Each row comes from the steps of one walk. Every step used is in the known rows, and no mark comes twice. Write the walk behind each row, first mark first.
Known rows:
famip -> dema -> rimik -> geke -> relim: 2.0 -10.8 6.0 -24.5 -41.1 -2.2 -15.9 22.4 -19.6 30.0 18.7 -35.7 42.1
 37.6 25.2 22.1 0.9 6.3 25.9 25.0 4.4 19.4 -12.3 -33.4 21.1 -16.3
famip -> dema -> vita: 11.7 28.8 -13.6 -12.1 4.3 -7.0 -42.0 13.0 -24.2 -19.2 -41.0 15.4 -11.1
 16.6 -7.2 3.1 7.6 51.9 6.9 31.5 44.1 12.6 -6.1 -27.0 -27.8 12.6
relim -> bikete: 9.5 8.0 -19.0 -18.7 20.6 -1.4 -2.1 -5.7 -1.4 2.7 9.4 1.4 32.0 -30.1 -9.6
 -14.8 17.6 -8.7 -3.5 -31.2 -26.4 5.6 -4.3 11.2 -15.7 9.4
geke -> famip -> dema -> vita -> moga -> bikete -> relim: -1.8 16.1 -14.8 8.1 23.1 0.9 -1.7 1.8 -0.2 -17.6 -35.5 41.3 -88.4 14.0
 -27.8 7.6 3.5 26.0 -5.4 -8.2 6.2 10.8 -5.7 8.3 -21.3 -4.7
rimik -> dema: 1.5 -8.6 -0.4 -35.8 -3.3 2.0 -18.5 2.7 -1.1 -32.3 -15.1 -4.6 -12.0 29.3
 16.4 -1.3 -9.6 30.6 14.6 -0.1 13.7 -5.6 -17.6 -17.8 -22.4 4.7
dema -> rimik -> geke: -1.0 -17.8 1.6 -3.9 -36.9 4.3 -25.6 17.2 -28.9 20.8 -17.0 -7.7 42.6 26.5
 24.5 34.8 4.2 2.1 19.8 6.8 3.4 6.0 5.7 -34.6 4.2 -15.7
vita -> dema -> famip -> geke: 7.6 -18.7 -27.8 20.6 -36.1 -33.7 -31.5 15.0 -26.6 7.8 -29.4 6.4 14.2 4.5
 11.7 -1.2 -33.2 40.3 19.8 65.5 33.1 10.1 15.3 8.6 23.7 -26.3
geke -> moga: -9.3 12.9 3.9 -11.7 13.1 2.4 4.8 14.3 16.1 12.1 12.8 8.0 15.5 -10.1 3.1
 -10.5 27.6 -9.5 -12.1 -6.5 8.8 -16.0 -8.1 -1.6 -8.0 25.1
vita -> moga -> bikete -> relim: -23.6 20.1 -7.7 1.9 17.2 -4.0 20.8 -22.2 7.9 -4.3 -13.8 46.0 -45.3 -5.6
 -17.6 -9.3 -6.4 -6.7 -11.3 -36.6 -29.4 -11.2 6.7 18.7 5.1 6.8
moga -> vita -> dema -> famip: -24.9 -14.6 15.8 42.2 -22.9 -17.3 -34.5 -14.3 -6.1 -18.3 -9.4 32.6 14.7
 17.0 10.0 -6.7 -44.7 33.5 9.8 29.9 52.4 27.0 -6.1 15.2 12.6 -9.1
relim -> bikete -> moga -> geke: 15.2 8.2 4.8 2.2 25.8 12.6 24.4 -21.1 25.4 -22.9 19.2 -12.7 -14.8 -52.5
 -29.5 10.5 7.4 -43.1 -17.5 -59.8 -58.8 -20.5 16.4 -8.9 4.2 11.6
bikete -> moga -> vita -> dema -> famip -> geke -> relim: -14.5 -4.7 7.7 32.2 -22.7 -13.0 10.9 -18.1 -7.3 19.3 11.4 -17.1 35.4 3.7
 17.3 -27.0 -43.4 -2.9 2.9 44.2 10.8 7.9 12.7 23.2 39.5 -5.1
dema -> famip -> geke -> moga -> vita: 0.9 -1.9 13.8 2.3 12.1 -0.1 0.6 7.1 -5.3 8.9 4.0 -15.8 40.5 -4.9 6.4
 -24.1 -1.3 -18.5 3.4 35.3 52.2 -23.2 -6.8 10.5 13.6 -4.0
vita -> dema: -32.9 -0.9 -12.1 21.0 -16.4 -28.1 -26.2 -14.0 -9.4 -1.2 -9.2 34.8 1.6
 0.8 9.2 4.0 -19.7 39.8 9.8 7.9 10.9 13.6 -2.0 10.6 -1.4 30.1
famip -> geke -> rimik -> dema -> vita -> moga: -5.4 -10.2 -29.0 -23.2 20.1 6.4 -12.5 15.3 -27.1 10.1 -60.9 -1.9 -39.7
 45.8 26.8 0.6 32.0 46.6 9.0 45.6 30.8 -33.2 10.1 -30.6 -39.3 -9.5
vita -> moga -> geke -> relim: -39.6 -14.3 2.2 -18.2 21.6 0.8 43.6 -11.7 23.0 35.9 12.4 0.2 -12.0 7.5
 18.5 -27.3 22.8 -16.4 13.0 -9.6 -24.5 -25.5 1.2 -23.4 10.9 6.3
rimik -> dema -> vita -> moga: -11.3 21.8 -4.0 -20.5 25.8 19.0 -17.7 5.5 -14.6 -2.7 -55.2 22.9 -37.0
 49.7 17.7 -11.5 27.5 46.1 -7.2 29.5 35.8 -22.0 2.7 -22.8 -27.7 9.0
geke -> relim: -27.7 -10.3 -5.3 -18.0 -1.4 -6.5 20.8 -6.9 9.5 29.2 15.6 3.5 36.5 7.7
 24.0 -36.8 6.2 0.4 11.5 -3.8 -17.8 9.6 -7.5 -3.4 -8.9 10.7
relim -> bikete -> moga -> geke -> rimik -> dema -> famip: 43.5 -41.4 14.9 1.0 -8.1 22.5 -5.0 11.1 38.2 -52.9 14.6 -26.5 -46.8 4.1
 -5.5 31.0 -7.1 -3.2 -11.1 -25.5 -27.8 5.1 7.5 -28.0 -19.1 -55.5
geke -> famip -> dema -> vita -> moga: -19.0 10.1 -34.7 -7.4 29.5 7.4 -26.4 19.1 -26.3 -1.5 -60.1 24.6 -51.0
 38.3 -1.5 -2.1 28.4 46.1 12.0 38.5 49.8 3.3 -10.5 -22.0 -20.7 -5.4
bikete -> moga -> geke -> rimik -> dema: 1.0 -41.6 7.9 -13.6 0.5 13.6 6.8 -5.3 27.9 -53.9 3.3 -23.5 -62.8 10.4
 7.3 33.7 -5.3 3.3 8.3 -37.9 -28.8 -21.9 -2.2 -44.1 -33.5 -7.1
rimik -> geke -> famip -> dema -> vita -> moga -> bikete: -3.2 14.3 -6.2 -14.0 15.9 19.8 13.0 17.1 -28.5 -0.6 -49.2 27.0 -46.4
 30.2 -14.7 13.3 38.6 12.9 -6.0 22.2 48.1 -6.8 1.3 -9.0 -20.1 -4.1
relim -> bikete -> moga -> vita -> dema -> rimik: -1.5 17.8 17.7 55.2 -19.5 -1.5 -40.0 -28.3 -5.7 -22.1 22.1 2.3 7.9 -14.3
 -6.2 34.5 -27.1 -0.1 -7.3 -21.0 -14.3 24.5 -3.1 26.4 23.6 23.0
geke -> famip: -25.6 -43.2 -32.1 -2.0 7.0 -3.6 -2.5 10.6 -1.7 -4.0 -23.3 17.8 -10.5 7.6
 11.7 -9.3 5.1 12.3 25.8 -10.3 4.3 20.1 -17.0 -4.2 -36.8 -9.2

Write each row's walk:
-28.2 25.7 -18.1 -0.5 29.4 10.4 -7.0 -0.4 -19.8 19.7 -57.1 42.9 -12.0
 26.6 10.9 -21.3 35.4 29.1 -6.4 22.7 26.1 -17.0 13.7 -16.7 -19.9 12.9 : dema -> vita -> moga
-3.2 7.7 0.2 3.8 1.8 -12.2 14.7 -20.4 14.8 -15.9 -1.2 38.3 -26.8 -19.2
 -19.6 -5.1 -19.8 -4.7 -7.1 -47.8 -35.1 6.4 3.4 18.2 -13.5 11.1 : moga -> bikete -> relim
20.3 14.5 11.8 4.1 -14.0 24.4 16.6 -2.8 2.5 28.0 36.9 -36.1 49.8 -11.8
 -0.1 13.8 11.6 -46.7 -24.8 -30.7 -62.8 10.6 17.7 0.2 23.1 -3.1 : dema -> rimik -> geke -> relim -> bikete -> moga
16.4 -21.4 -32.5 -5.4 -21.1 -18.1 -16.4 22.3 -25.1 6.1 -36.0 -5.4 28.0
 2.8 11.8 -15.1 -17.4 16.0 23.3 52.4 25.6 -0.4 14.0 -6.9 14.0 -43.5 : dema -> famip -> geke
7.0 13.1 8.3 -13.3 44.4 14.0 36.9 -8.5 22.8 45.7 17.5 -3.4 -0.5 -14.5
 -0.9 -26.5 52.4 -15.1 -19.1 -19.3 -37.3 -14.6 11.3 -6.8 -18.0 10.6 : dema -> vita -> moga -> geke -> relim -> bikete
21.7 -12.9 -21.3 -9.6 22.0 5.8 -5.1 5.9 11.6 -46.6 13.0 -30.7 -55.4
 -31.2 -39.8 29.0 0.1 -13.9 9.5 -30.3 -21.0 7.9 -16.4 -13.1 -1.1 -10.6 : relim -> bikete -> moga -> geke -> famip -> dema
20.0 21.9 4.8 -17.8 4.8 -3.1 34.9 10.8 4.0 7.4 7.2 3.9 -0.2 -31.7 -14.1
 -9.0 31.1 -27.8 -15.7 3.6 9.6 -32.9 5.8 25.7 -1.0 22.7 : famip -> geke -> moga -> bikete
1.4 43.7 -4.2 0.2 19.1 -2.7 -5.7 -8.2 -4.5 -18.7 -30.0 41.5 -67.5 8.1
 -30.9 4.3 0.2 25.1 -14.2 -6.8 3.1 -3.2 4.2 4.3 -4.0 9.4 : famip -> dema -> vita -> moga -> bikete -> relim
6.2 -25.8 -16.6 -12.8 -23.3 -14.8 11.5 17.4 -7.3 37.7 -2.3 -18.7 45.7
 12.6 27.5 -38.2 -9.7 4.4 19.4 50.2 3.8 7.7 8.4 -1.1 14.5 -36.4 : dema -> famip -> geke -> relim
18.7 0.2 -26.2 -32.9 14.0 -11.5 25.8 -1.6 -5.7 47.6 26.8 -36.3 58.2
 -30.3 5.9 -36.9 19.7 -20.1 4.3 0.1 -39.2 -3.1 3.2 20.8 0.2 3.6 : famip -> geke -> relim -> bikete
34.6 -25.4 -17.9 -25.2 -25.9 -10.3 -28.0 27.9 -19.7 -16.3 -32.9 -25.0
 3.7 26.8 18.2 -5.7 -23.7 31.6 22.6 60.2 35.5 -6.7 2.7 -13.4 6.3 -46.5 : rimik -> dema -> famip -> geke
-30.6 12.5 24.3 -3.9 29.9 8.6 9.2 -13.6 8.7 0.3 18.8 2.9 32.4 -8.0 5.0
 -23.4 11.7 -22.4 -4.5 -13.5 33.3 -21.3 -20.7 8.4 -7.6 39.4 : geke -> moga -> vita
-48.9 19.1 14.0 44.3 1.0 -10.5 -10.5 -46.5 -9.5 -25.8 1.3 21.6 7.1 -9.0
 -3.5 0.6 -43.9 6.6 -6.0 -11.2 14.1 2.3 -0.8 23.7 16.7 50.2 : bikete -> moga -> vita -> dema
11.0 -10.1 7.5 -22.2 23.3 0.0 37.4 -11.9 32.0 27.1 48.5 -21.3 22.1 -34.9
 -2.7 -22.1 25.3 -30.8 -2.2 -42.7 -56.0 -1.8 -3.1 -0.2 -11.6 7.5 : moga -> geke -> relim -> bikete
5.9 17.5 27.6 -5.0 3.9 3.9 33.9 0.9 21.2 15.5 23.8 14.3 -4.7 -18.6 -19.0
 10.5 7.1 -31.6 -31.2 -40.6 -23.0 -16.4 8.5 12.8 -4.7 20.3 : rimik -> geke -> moga -> bikete -> relim
10.2 24.8 27.7 -2.8 -1.8 22.3 -1.7 -17.8 -14.4 -4.2 42.8 -54.8 49.4 -2.9
 -10.2 16.7 -12.9 -42.2 -5.6 -18.6 -11.8 7.5 -10.9 0.7 35.4 7.8 : famip -> dema -> rimik -> geke -> relim -> bikete -> moga -> vita
6.1 25.1 23.0 -10.0 7.3 9.1 31.8 4.4 24.2 -7.9 16.7 27.5 -9.9 -22.4
 -14.5 -6.9 32.7 -26.7 -27.1 -25.8 4.9 -16.5 -2.6 22.7 -12.2 29.1 : geke -> moga -> bikete
-31.5 23.9 21.4 35.7 11.6 -3.3 13.5 -49.9 9.0 3.3 43.0 -2.9 30.8 -24.5
 -6.4 -17.7 -25.9 -15.6 -21.7 -25.9 -20.9 11.8 -3.3 44.2 18.3 50.9 : geke -> relim -> bikete -> moga -> vita -> dema
5.5 21.2 19.5 4.1 10.5 -2.6 24.6 -5.7 34.9 -4.3 23.9 28.9 -30.3 -27.0
 -23.7 -1.7 3.1 -20.8 -27.4 -47.4 -29.6 -7.6 1.3 25.1 -10.3 23.4 : geke -> moga -> bikete -> relim
12.1 -5.3 -5.2 -19.2 -40.6 -2.5 -47.7 28.4 -38.9 -2.3 -13.2 -24.9 25.2
 31.9 10.2 50.0 -5.6 17.8 29.7 24.4 25.1 11.1 -10.5 -42.6 20.1 -21.3 : famip -> dema -> rimik -> geke
34.1 8.0 10.6 10.4 -8.5 -10.2 16.6 15.5 22.8 2.0 10.6 12.4 -22.8 -23.2
 -20.6 -3.1 -10.5 -16.9 -21.7 -0.5 -11.6 -6.0 14.2 26.3 11.0 -18.0 : dema -> famip -> geke -> moga -> bikete -> relim
23.3 -29.2 -4.8 -30.7 -27.2 -8.2 2.5 21.6 -1.5 18.1 -0.5 -35.9 22.5 33.3
 32.6 -29.2 -16.3 18.5 19.6 56.0 12.3 2.7 0.1 -7.4 10.0 -40.4 : rimik -> dema -> famip -> geke -> relim
-5.6 8.0 29.1 47.9 -11.0 1.3 -0.7 -27.1 15.6 -3.1 35.1 2.4 28.5 -6.8
 -3.2 -17.0 -35.8 -6.8 -24.5 3.0 -2.6 33.8 5.5 38.4 29.1 -3.7 : geke -> relim -> bikete -> moga -> vita -> dema -> famip
-20.3 -55.6 -21.6 28.9 -23.3 -28.2 -21.0 -3.6 -20.9 -2.4 -17.3 -0.1 11.1
 9.7 22.0 7.4 -30.0 30.7 32.9 39.3 36.1 10.5 1.9 -0.4 -10.6 -28.7 : moga -> vita -> dema -> famip -> geke -> rimik
4.7 25.1 -1.9 -2.7 16.8 15.0 32.2 -19.8 19.2 10.9 35.6 -16.8 31.9 -32.0
 -11.0 -25.2 9.7 -41.3 -30.0 -41.1 -64.7 4.7 11.8 19.6 8.8 16.2 : geke -> relim -> bikete -> moga
-1.9 -38.2 -23.5 -19.6 7.4 -11.5 -17.3 15.9 2.9 -37.5 -8.7 -11.0 -56.0
 0.2 -13.9 23.6 -5.2 18.0 41.1 -3.0 18.4 10.0 -30.3 -32.4 -14.1 -15.4 : moga -> geke -> famip -> dema
21.8 14.7 39.2 -2.5 -23.1 18.7 16.1 22.4 5.8 11.3 17.9 5.1 10.2 -1.3
 -3.4 32.8 36.8 -33.8 -23.8 -12.5 7.5 -12.9 4.1 -0.1 1.3 8.5 : dema -> rimik -> geke -> moga -> bikete
26.7 11.9 14.7 34.4 -21.4 -24.8 3.1 8.1 21.4 5.1 16.4 22.1 -33.5 -22.1
 -21.7 10.6 -24.4 5.3 -26.1 11.3 -3.4 2.0 15.5 41.2 19.5 -1.8 : vita -> dema -> famip -> geke -> moga -> bikete -> relim
11.5 10.7 9.2 9.0 15.0 12.4 25.2 -24.7 -1.8 5.2 25.3 -36.6 54.9 -25.3
 -7.1 -35.3 -19.5 -45.1 -13.2 1.5 -14.4 -0.9 9.4 28.4 29.4 -10.5 : dema -> famip -> geke -> relim -> bikete -> moga -> vita
-8.7 -55.3 -14.6 5.5 -27.0 8.0 -19.1 30.0 -21.6 17.2 -23.1 -6.6 12.0
 31.0 24.4 35.5 9.3 3.7 30.6 3.6 5.8 25.6 -9.3 -27.4 -20.6 -31.9 : dema -> rimik -> geke -> famip
-0.7 4.1 26.2 20.2 -34.9 -0.5 -23.9 28.2 -3.6 35.0 19.8 -5.1 23.9 15.0
 17.4 45.5 17.1 4.0 -9.9 17.5 17.4 -2.7 2.1 -8.3 15.8 17.8 : vita -> dema -> rimik -> geke -> moga
20.0 -26.0 -10.2 17.1 -25.2 4.9 -41.6 21.3 3.7 -51.4 -5.1 -21.9 -68.9
 4.9 -14.0 62.3 -14.8 5.8 31.1 -8.2 -7.8 22.5 -16.5 -35.2 12.2 -31.6 : bikete -> moga -> geke -> famip -> dema -> rimik
-12.9 27.8 9.3 8.1 35.7 18.4 13.3 -41.9 -2.6 -25.1 16.8 -8.0 34.6 -36.1
 -21.1 -19.3 -11.1 -42.2 -18.3 -48.3 -18.4 -8.7 -2.6 24.0 5.1 29.8 : relim -> bikete -> moga -> vita
